What can hang from each mark:
gera: fefud fezi zasupu
nopira: fezi gera zasupu
risu: gera nopira
fezi: fefud risu
zasupu: fefud fezi gera

Every row comes from one small tree of marks. The marks that hang from a mark follow it in brackets, in alphabetical order. Every link used is in the known rows. Which tree was each row made from?
(in the rows, 128 means zero)
Known rows:
risu(nopira(fezi gera)): [138 131 108 172  87 134 126  84 116  77 136 139 141  74 190 158 117 104
 141 155 143]
gera(fefud zasupu(fezi(risu(nopira)))): [121 115 198 128 136 128 125 120 148 150 123 165 178 127 125 129 121 188
 172 140  92]
risu(nopira(gera(zasupu(fefud)))): [161  96 175 176  94 139 154  73 101 103  89 148 196  91 157 163 118  89
 170 148 108]
nopira(zasupu): [147 146 141  75  28 108 129  83 115 152 149 130 133 117 163 144 132 123
 131  88 138]
risu(gera(fezi zasupu(fefud)) nopira): [116  99 181 154 119 159 122 155 133 148  92  73 174 115 111 157  93 145
 147 177 114]
gera(fezi): [149 139 111 114  42 100 115 120 153 100 172  96 109  86 135 133  83 128
 113 125 148]
gera(fefud): [139 148 109  83  59  99 129  97 139  84 156 157 152  63 135 142 125 140
 109 136 136]
fezi(fefud risu(gera(zasupu) nopira)): [173 110 192 135 136 173  67 137 174 129 129 102 152 171  90 114 170 146
 152 182 127]
gera(fefud fezi(risu(nopira)) zasupu): [119 119 175 135 126 150  98 149 204 116 135 146 174 137  94 150  69 180
 147 158 100]
zasupu(gera(fefud fezi(risu))): [111 116  88 115  94 150  86 153 221  95 147 156 143 113  67 139  84 205
 103 107 144]
nopira(zasupu(fefud gera)): [121 116 127  96  59 129 132 106 107 156  93 150 143 106 132 160 132 150
 121  82 142]
gera(fezi(fefud) zasupu): [193 136 169 111  86 120 109 132 149 110 157 112 103 124 124 127  84 127
 124 126 124]
zasupu(fefud fezi(risu(nopira))): [134  89 171 150 117  88 115 107 118 167 116 121 167 100 138 115 119 142
 156 160 136]
nopira(zasupu(fefud gera(fezi(risu)))): [109  98 127 106  83 143  88 131 175 172 108 137 137 142  86 168  79 167
 126  80 150]
risu(gera(fefud zasupu(fezi)) nopira): [101 126 188 116 137 153 141 126 112 160 110 127 169 119 140 133 150 193
 161 162  95]
risu(gera nopira): [133 128 142 127  79 148 101 126 130 123 134  70 147 115 141 119 165 141
 133 177 147]
risu(gera): [142 136 106 102  50 130 113 106 129 122 161  88 137  99 127 137 172 128
 127 146 154]
nopira(gera): [175 127  99 132  31 116 139  59 126  77 155 136 141  85 159 146 141  84
 138 110 144]
gera(fezi zasupu): [153 135 147 127  55 121 135 119 146 118 163 107 132 112 128 153  97 136
 140 113 120]
risu(gera(fefud zasupu) nopira): [113 134 170 113 120 170 121 133 135 118 110 124 192 121 120 146 150 172
 149 176 100]

Write each row's tree:
[190 115 189 111 109 104 110 104 142 153 163 143 122 147 125 115 152 139
 156 110 122] : gera(zasupu(fezi(fefud risu)))
[133 144 152  95 130 151  88 132 116 156 119 104 104 140 161 136 131 144
 120 171 149] : risu(gera nopira(fezi(fefud) zasupu))
[131 101 166  86  78  82 127  79 109 216 125 148 148 127 140 153 124 127
 154  90 133] : nopira(zasupu(fefud fezi(risu)))
[130 137 164  93  88 105 167  93 108 135 144 169 157  91 154 145 132 163
 149 109  92] : gera(fefud zasupu(fezi))
[132 137 143 122 129 152  92 141 124 131 103 142  93 126 164 128 114 178
 111 135 150] : risu(nopira(fezi(fefud) zasupu(gera)))
[124 134 191 106  76 108 140 100  83 195 123 112 121 135 191 113 124 165
 149 114 122] : risu(nopira(zasupu(fezi)))
[143  90 155 109  76  99 136  42 113 188 111 169 152 130 148 167 123  99
 163  75 129] : nopira(gera zasupu(fefud fezi(risu)))
[100 113 166 110 100 148 105 140 122 187  85  64 143 138 131 154  83 145
 129 159 137] : risu(gera(fezi) nopira(zasupu(fefud)))
[155 118 150 130  69 136 101 128 194 122 173 121 145 137  98 156  98 140
 154 115 126] : gera(fezi(risu) zasupu)
[135 138 103 129  94 138 157  68 129  72 133 215 170  64 158 203 113 116
 145 118 107] : nopira(fezi gera(fefud zasupu))
[115  76 162 172 129 128 106 134 128 161  93 125 157 112 117 110 134 184
 152 139 147] : zasupu(fefud fezi(risu(nopira)) gera)
[152  78 167 157  94 113 148  49 115 152 119 173 178 112 136 171 130 101
 186  98 110] : nopira(gera(zasupu(fefud fezi(risu))))
[148 124 112  97 118 145  71 128 168 141 138 174  89 148 118 148 127 167
 120  93 166] : nopira(fezi(fefud risu) zasupu(gera))
[111 139 134  92 102 158 124 144 171 120 138 121 157 116  99 170 105 167
 128 139 108] : risu(gera(fefud fezi zasupu))
[160 127  95  98 121 135  64 127 177 120 170 124 113 114 110 143 158 120
 116 166 175] : nopira(fezi(fefud risu(gera)))
[128 130 137 113  71 160 118 135 154 138 155  79 137 135 113 162 128 145
 140 130 127] : risu(gera(fezi zasupu))
[170 114 113 121 101 144  55 154 216  96 160 119  90 142  75 109 101 170
 102 113 171] : zasupu(gera(fezi(fefud risu)))
[118  94 202 153 126 132 145 127  76 185  86  92 176 113 145 136 154 152
 174 164 108] : risu(gera(zasupu(fefud fezi)) nopira)
[115 110 144  99  75 136 109 102 146 193 137 152 112 162 126 133 152 199
 154  55 145] : nopira(zasupu(fezi(risu) gera))
[167 132 118  96  85 129  84 144 161 112 166  64  92 122 109 117 116 132
  94 154 160] : risu(gera(fezi(fefud)))
[136 127  99 113  70 131 106  56 156 135 152 184 135 127 151 196 126 106
 154  85 144] : nopira(fezi(risu) gera zasupu)
[184 113 197 152 133 141  66 150 194 118 143 104 128 162 102 114  87 148
 141 163 119] : gera(fezi(fefud risu(nopira)) zasupu)
[127 100 184 147 113 150 129 125 104 148  89  98 197 109 129 150 157 133
 159 182 121] : risu(gera(zasupu(fefud)) nopira)
[ 89 141 113  74  80 151 116 135 173 131 119 153 118 123 115 159  71 204
 104  81 131] : nopira(zasupu(gera(fefud fezi)))
[124  96 125 132  83 103 147 108  91 151 110 129 133  72 143 124 140 163
 133 103 153] : zasupu(fefud fezi gera)
[167 118 131 114 139 151  76 129 167 131 157 140 131 136 103 161 165 132
 144 151 145] : nopira(fezi(fefud risu(gera(zasupu))))
